Each row comes from the steps of one walk. Every step used is in the known rows, and no mark comes twice. Write the walk behind each row, first mark first.
Known rows:
leze/rodit/vize/faro/vivi/sebe: [ -4  18  -7   6  22  16 -32 -18 -17 -14  -9  16  45  20   4  -4   1 -15
 -18  -9  26 -13  36  29 -52   0 -24 -53  -7  10  10 -29 -15 -23  41  46
  32 -33]
vize/rodit: [  3   0   0   4 -14  -9  -6   6  26   0 -14  -1   7  -9  10  13 -13 -24
   0 -15   3  11  -1  -2  -1   5   2  -7  22  -3 -15  -2  26  19  10   6
  32 -18]
bopos/fopunu/rodit/leze/kimot/vize/faro: [-15 -32  -3 -22   7   9 -11 -25   6   5 -48  34  -5  -1  -8  36   1 -39
 -57 -17   4 -27   5   4   1  27   6 -16 -19 -55  11  -3  47 -38  31  15
  38  12]
vivi/faro/vizez: [ -4  23 -20  -8 -22 -25   0 -25 -27 -19 -11  10  33 -24  -1 -11  -8  -7
  17  11   8 -15 -14  24  19 -11 -18 -34 -17  18   3  -4   5 -12  18   0
  36  -7]
vizez/faro/vivi/sebe: [-39  26 -19  14  21  13 -20  21  10 -18 -16   4  28   2   5  21  34  24
  22 -14  54 -14  14  20 -19  -6  10  -2 -21   5 -23 -44   0 -16   7  32
  27 -10]
vize/kimot/leze/rodit/fopunu: [ 15   1  -6   3  -8 -37 -34  15  17  10  -7  15   5  21  -2  43 -30   9
 -41  13  -6 -27  17  41  16  20 -13 -19  33 -34  16  -1  29 -19  13  19
  25 -37]
vizez/faro/vivi/sebe/vize/kimot/leze: [-31  38 -13  -3  26   7 -28  31  35 -17  -7  16  10   5  20  20  14   1
  -6 -15  48 -22  46  33   1  -4  12  -1  10 -13 -15 -32  15 -13  16  40
  16  -6]
sebe/vivi/faro/vize/rodit/fopunu/bopos: [ 15  21   3  -6  16 -26   5   1  13  -3 -24   4  17  19  32  20 -35 -14
 -31 -19  18  10 -13  -3   4  22 -12 -17  21  35   1 -14  37 -20   0  20
  16  16]
rodit/leze/kimot: [ -9  -9  -5   1 -22 -11 -13  12  12  11 -15  22   2  15   1  12  12 -17
 -23 -13  18 -16 -13  -3  25   6 -36 -18  -8 -27  -7 -23  42 -22  25 -23
  23  -9]
bopos/vize/kimot/leze: [ -1  11   3   6 -12 -22 -17 -15  25 -12 -14 -17 -18  -8   1  49 -26 -32
 -26  15   2 -10  18  -2  13  -5 -16   3  24 -55  24  12  26  -9   9  -4
   6 -17]
kimot/leze: [ -4   9  -6  13 -17 -24 -23 -16  14   6 -13  14  -8   3  -4  20 -18 -18
  -5   1  26 -19  20   2  30   2  10 -10   2  -8  -4   0  12   4  10  -8
  19  10]
vize/bopos/fopunu/rodit/leze: [ -7 -68  -7   9  -1  17 -16 -15  54  13 -33  12   2  17 -14  53 -14 -25
 -37 -31  26   6  14  -2   6  14  12  -9   3 -42  -1  -9  37 -23  -3   7
  23  -6]
vivi/sebe/vize: [-20  -8  -1   5   7  24  -6  12  10   3 -17  35  18 -13   7   6  -2 -18
  14 -12  22  14  -1  -9   1 -26  -1 -16  11 -16 -17 -39  12   7  19  21
  31  10]
bopos/fopunu/rodit/vize/kimot: [-10 -28 -13  -4  11   3 -12  -7  -6  -1 -42   0   3  13 -40  49 -32 -25
 -49   0 -17  -3   2 -10   2  17  -1 -13 -20 -54  25  -2  21 -18  18  29
  26 -20]
vize/bopos: [  7 -17  -6  24  -8  -2 -22 -12  52  11 -12   2  20  -3  17  24  -6  -8
  15 -13  33  11   7  -6  14  -5  -9  -9  29 -13  -6  -1  22   3  -4 -15
   3 -23]
vivi/sebe/vize/rodit/fopunu/bopos: [ -5 -35   5   1  20   9 -12  46  36  16 -28  37  14   1  33  34 -27 -14
 -15 -31  17  27   0   2 -24 -10  10 -11  19 -15 -10 -41  25  -5  -3  39
  42   7]
bopos/vize/rodit/leze/kimot: [ -4 -11  19  -9 -18  -2   4   8  31 -14 -21 -14  -3  -9  14  32   3 -61
 -45 -19   3   3  -1  -8 -27   0 -44 -16   9 -48   6  -9  48  -4  23 -12
  31 -13]
vizez/faro/vivi/sebe/vize/kimot/leze/rodit: [-22  40 -11  -3  27  11 -36  31  32 -14   3  12  18  11  15  14  13   3
 -17 -13  37 -27  57  54 -10  -2  -4 -21  24 -16 -14 -31  19 -13  26  50
  28 -15]
rodit/fopunu/bopos/vize/faro: [  9 -29   4  12  17 -36 -18 -13  21  13 -38 -13   1  -4  30  64 -22 -11
 -28  -4  22   9  -8 -11 -30   2   8  15   2 -25  29 -11  13 -33 -16  30
  11  -2]
rodit/vize/kimot/leze: [  6  19  -4   2  -8 -31 -29  -5  11  -8 -14   2  -2  13  -3  20 -38 -27
 -30   9  14 -13  34  -2  20   6 -32 -20  -5 -25  32   7  10  -7  29  -2
   3 -30]
kimot/leze/rodit: [  6  12  -3  12 -14 -17 -31 -18   7  12   1  11   2   9  -9  12 -22 -17
 -19   5  14 -28  33  28  17   2  -8 -37  21 -11  -4   0  15   7  23   3
  34   0]
fopunu/rodit/leze: [ -2 -43 -18   4 -11  -7 -19 -16  14   7 -17   3  -8  17 -10  23 -18 -41
 -31 -15  25   2  18  -8   8  19  -8 -13 -34 -42 -10 -23  32 -11  14  15
  26  -7]
rodit/leze: [ -5 -24  -3   5 -23  -5 -10 -11  20   1 -12  15 -10   7  -2   8  -7 -16
 -11 -15  35   4   6  -5  15   4 -11  -4 -13 -13  -5 -20  20 -12  22  -8
  23  -5]
vizez/faro/vivi: [-22  33 -13  12  14  -1 -19   2  20 -13 -13 -12  16  -5   3  14  28  12
  12 -13  47 -14  20  15 -12   1   9   7 -18   1 -20 -24   4  -2  11  20
  18 -13]
vivi/faro/vize/rodit/fopunu/bopos: [ 19   3 -13 -23   7 -42  -6  -7  12  -5 -29   1  22   0  31  41 -33 -19
 -38 -24   9  11  -8   6 -16  19 -44 -17   9  13  15 -10  32 -16  -5  34
  39   0]
sebe/vivi/faro/vize/kimot/leze: [  5  59  -8  -8   0 -28  -4 -24   2 -19  -6   8   7  20  15   4 -28 -18
 -22   8  18 -20   8   2  49  17 -20 -21  34  25   4   5  37 -20  19   0
  -5  10]
vizez/faro/vivi/sebe/vize/bopos/fopunu: [-38   1   0   5  38  43 -12  19  52 -11 -29  18  31  -5   9  34  33   7
   1 -37  53  -3  26  25 -28 -17  24   0  13  -8 -19 -38  10 -14   6  38
  24   6]
kimot/leze/rodit/fopunu: [ 13 -10   2   7  -8 -31 -27   0   8  13 -12  20   9  14  -6  35 -20  -5
 -37   3  13 -29  22  36  -4  12  -5 -35   6 -18   6 -13  14  -4  15  15
  40  -5]
kimot/leze/rodit/vize/faro: [ 12  21  -1  -1   1 -32 -35 -38  -1  -4  -6   0  15   9  11   0 -26 -41
 -39   1  22 -31  59  19 -11   5 -27 -53   8   6  24   9  -2  -1  40  25
  19  -9]
vivi/faro: [  0  26 -26  -1 -11 -23  -9 -14 -11  -5 -13   1  15   1   2  -1 -14 -13
  20   2  11 -10 -15 -13  23 -14 -29 -28   6   9  11 -12  26   1   3   3
  31   1]

Write each row's walk:
[ 19   0   6  14  -5 -13 -39 -23  34   5  -3   1  18  14   5  13 -33 -37
 -33  -5  31 -16  62  25  -7   0 -42 -61  15 -15  22   8   9   5  26  -2
  16 -17] | kimot/leze/rodit/vize/bopos
[ -1 -18   9   7  -8  -6 -17  19  43  15 -20 -13 -19   6  25  45 -22 -44
 -42 -22   7  12   2  -8 -10   2 -32  -8  16 -47   9  -2  51 -23   1 -12
  22   1] | fopunu/bopos/vize/rodit/leze/kimot
[ -3  -9   1  -9 -21 -10  -7  28  32   5 -14  16   5  10  16  13   1 -34
 -33 -27   5  -5  -4   5   7  14 -33 -21  14 -17 -14 -13  53  -6  24 -12
  33 -16] | vize/rodit/leze/kimot
[-24  -2   7  -7   5  42  -9  41  32  -1 -13  53  16  20  12   6  20 -30
 -24 -45  24  -1   9  24 -27  -1  -6 -23   1 -21 -35 -54  32 -21  33  13
  45  -5] | faro/vivi/sebe/vize/rodit/leze/kimot
[ -1  -8   0  12   2 -22 -16 -39  10  -1 -20 -21   4 -29  28  30 -23 -21
  -9   5  20   8  10   5 -11  -7  14   6   2  -8  13  15  -1 -30   3  17
   4  -1] | fopunu/bopos/vize/faro/vizez
[ -5   7  -8  -4  -9 -32  -8 -42 -11 -14 -14   8  36 -34  22  -5   8  -8
   8   5  21 -14   5  21   3   5  22  -3  -2  25 -11   9 -11 -16  24  21
  10 -19] | vize/faro/vizez
[ -3   8  -5  -6  17 -23 -14 -25  53 -20 -18 -26  38 -31  39  35  23  -7
 -14 -20  55   5  30   6 -10   9 -41   4  14   5 -10   1  18   5   8  20
  -6 -15] | vizez/faro/vize/bopos
[  6  12  -4  -2   7 -27 -17 -37  -5 -12 -25  -6  25  -8  19  -2 -12 -38
 -13  -3  27  -5  22 -20 -15  -3 -21 -21 -13  11  25   0  -7  -3  30  23
   3 -19] | rodit/vize/faro
[ 18 -27  -4  21   5 -19 -30  14  11  34 -15  10  10  17   3  40 -28  18
 -25   0   3   2  -3  26 -12   9 -10 -21  11 -22   7 -20  18 -18   0  23
  38 -17] | leze/rodit/fopunu/bopos
[  5  26 -19 -20  -4 -26  -1 -42 -15 -20 -19   0  28 -14   7  12  -7 -21
 -10  -6  18  -4 -11  -5   8   3 -54 -23  -1  14   8  -8  18  -4  16  13
  25   3] | vivi/faro/vize
[  2 -20 -15   8   5 -12 -20 -22  -6  -3 -25 -14  14   8 -16  18 -28 -52
 -28  -1  13   5  21 -22 -13  11 -29 -32 -47 -40  12 -15  10   7  20  19
  17 -18] | fopunu/rodit/vize
[  7 -13 -21   4   4 -20 -28  -6   2  -4 -19 -15  10  15 -11  26 -37 -42
 -36   6  -3   3  20 -14   0  19 -35 -23 -25 -55  20  -7  22  -7  19  25
  10 -44] | fopunu/rodit/vize/kimot
[  2 -14 -17  -8   6 -31 -18 -46 -21 -18 -23 -12  37 -14   6   3 -18 -55
 -34   1  18  -7  32   4 -23  16 -11 -32 -50 -14   8   0 -10 -12  32  39
  14 -26] | fopunu/rodit/vize/faro/vizez
[-15 -25   9 -11  -1  25   0  24  36  -7 -14  39   8  -4  22   2 -11 -41
 -16 -36  27  22  19   0 -14 -12  -7 -22  15 -11 -19 -41  28   6  26  26
  44   6] | vivi/sebe/vize/rodit/leze
[ -2 -23 -23 -29   5 -10  -6 -26  21  -9 -35  11  33  16   3  47   1 -42
 -66 -34  14 -16  -2   5   2  23 -65 -39   2 -25  12  -9  60 -39  11  13
  28   5] | vivi/faro/vize/bopos/fopunu/rodit/leze/kimot
[-34  26  -6   5  29  23 -14  21  22 -16 -14  11  26  -9  14   7  31   1
  15 -22  53  -5  26  18 -23 -17   8  -2  -9  -3 -27 -48   4  -1  17  40
  27   2] | vizez/faro/vivi/sebe/vize
[-22   8  -1  10  17  16 -11 -28   2 -24 -24  -3  20  -8  14  33  15 -25
  -2  -7  33  -4   8   0 -51 -10  14  -1  -1 -13   2 -27  -4 -28  11  31
  17 -10] | bopos/vize/faro/vivi/sebe
[ -8 -33   0  19  -2  18  -9 -12  46  12 -32  15  13  -3 -11  46  -5   5
  -2 -18  17   5  -7  -2  12  -4  18  -1  32 -19   0   2  22  -8  -4  -6
  15  -4] | vize/bopos/fopunu
[-12 -29 -12  -7  21  -7 -10 -36 -14  -5 -47  -1  14   5 -23  37 -19 -40
 -47 -11   3  -8  10 -21 -17  15  14 -17 -25 -22  23  -1   6 -15  20  45
  24   2] | bopos/fopunu/rodit/vize/faro
[  3 -11   7  18  -1  -3 -14  -2  40  11 -21 -28 -18 -10  21  45 -37 -34
 -15 -13   7  27   6 -15 -14  -8  -4   3  24 -34   8   6  28   0  -9   4
  23   2] | fopunu/bopos/vize/rodit
[  8   0   6 -16  -4 -13   3 -27  21 -17 -20   0  20 -26  15  29  -5 -29
 -32 -21  10  17   5   2 -18  21 -26   0  16   3 -20   1  17  14  26  16
  25 -13] | faro/vize/rodit
[  3 -32 -19 -25   5  -7  -4 -46  27 -15 -34   5  21   9   0  44 -14 -43
 -56 -36  29  -1  15   3  -2  23 -45 -29  -5 -15  15  -9  42 -29   5  24
  29   7] | vivi/faro/vize/bopos/fopunu/rodit/leze
[  5  45   2 -12   3 -13  15 -21   2 -22 -14  -1  22   4  21 -10 -15 -32
 -13 -12  15   5  -6  -9  15  11 -21 -25  29  41 -14  -5  34   4  22   9
  13  12] | sebe/vivi/faro/vize/rodit
[ 14 -30   0  10   2 -26 -16  32  38  21 -29   6   1   9  24  49 -33  -1
 -22 -21   6  18  -9   5 -14  15  10   3  11 -13   2 -13  29  -7 -15  21
  35 -12] | vize/rodit/fopunu/bopos
[  2  16 -15   7 -17 -32 -31   2  24   5  -6  11 -13  11   2  31 -29  -4
 -13  11   6 -19  17  11  49   9   3   1  29 -24   8  11  26 -12   9  -2
   8 -23] | vize/kimot/leze
[-18  31  -5  -3  14  22 -26  -1  -4  -2 -29  51  33  -7  23  10  29  -6
   3  -7  21 -31  -6  21 -19   5  -7 -24  -4 -25  -8 -21  22 -34  32  -2
  26 -11] | leze/kimot/vize/faro/vivi/sebe
[ 11 -12   5  17  -2  -4 -23 -17  39  -3 -21  -8  28  -1  12  14 -20 -31
  -7 -12  37  16  27 -15 -12  -8 -43 -31  -4 -16  21  -2   5   5  16 -12
  -2 -30] | rodit/vize/bopos
[-12  18   0 -32   6 -29  -3   7  33 -27 -20 -14  27 -20  38  25  30 -29
 -53 -31  32 -10  19  15 -13  25 -60  -9   3  -1 -17  -8  43  -3  32  21
  20 -10] | vizez/faro/vize/rodit/leze/kimot
[ -6 -29  16  -8 -14  28 -10  -1  46  10 -36  45  -3  -5   3  31   7 -19
 -33 -22  19 -14   0  12   9   9 -26 -19   2 -57  11  -2  50 -30  29 -39
  29  -2] | rodit/leze/kimot/vize/bopos/fopunu
[  7   6   7   6  -8   9 -23   0  39  15 -25  30  22 -20  24  19   9 -18
   1  -4  13 -12  -3   9  11   1 -42 -26  18 -56   1   6  45  -4  18 -43
  11 -18] | leze/kimot/vize/bopos
[  3 -40   8   4   5  32 -15 -32  47  10 -43  25   1 -22  -8  44 -19 -24
 -17 -11  15   7  19   5  -4   9  10 -12  -2 -67  11  10  32  -2   8  -7
  29  -4] | kimot/vize/bopos/fopunu/rodit
[  8 -37  -6  -2  -8   6 -28  -8  49  13 -23  21   6   7  15  28  -6 -51
 -40 -20  25  -7  24   6   3  25 -42 -33 -22 -79  -2  -9  59 -18  19 -20
  19 -16] | fopunu/rodit/leze/kimot/vize/bopos
[  8 -34  -5  23   3 -26 -23  17  20  31 -32  13   0  12   9  53 -29  20
 -12  -4  20  10 -20   0   2   9  12  10  -8 -21  11 -21  13 -24 -17  11
  23  -3] | rodit/fopunu/bopos
[ 10 -31   2  16   7 -27 -19  18  29  17 -32 -11 -11   6  13  77 -35   5
 -31   6   3  14 -17  -3 -14   5  -8  20   7 -57  33 -11  24 -35 -18  15
  13 -24] | rodit/fopunu/bopos/vize/kimot
[  1  46  -2  -3   4 -11  11 -32 -12 -18 -14   3  23   5  10  -8 -10 -18
  -3   0  23  -4 -13 -13  26   3 -22 -24  15  35  -9 -10  26  -6  21   1
   7  19] | sebe/vivi/faro/vize
[-13 -35  -7 -19  22  -6 -10 -28  56 -21 -34 -18  23 -11  13  59  16 -24
 -61 -38  51   1  38  11 -17  29 -26   2  -9 -24  -3  -8  32 -17  11  39
  11   1] | vizez/faro/vize/bopos/fopunu/rodit/leze
[ -4  47  -8  12  -4  -7   3 -10 -11  -4  -9   5  12  19   5 -21 -15 -13
  25   7  20  -8 -17 -18  43  -9  -1 -29  19  30  -4 -15  31  -3  10  -8
   9  16] | sebe/vivi/faro
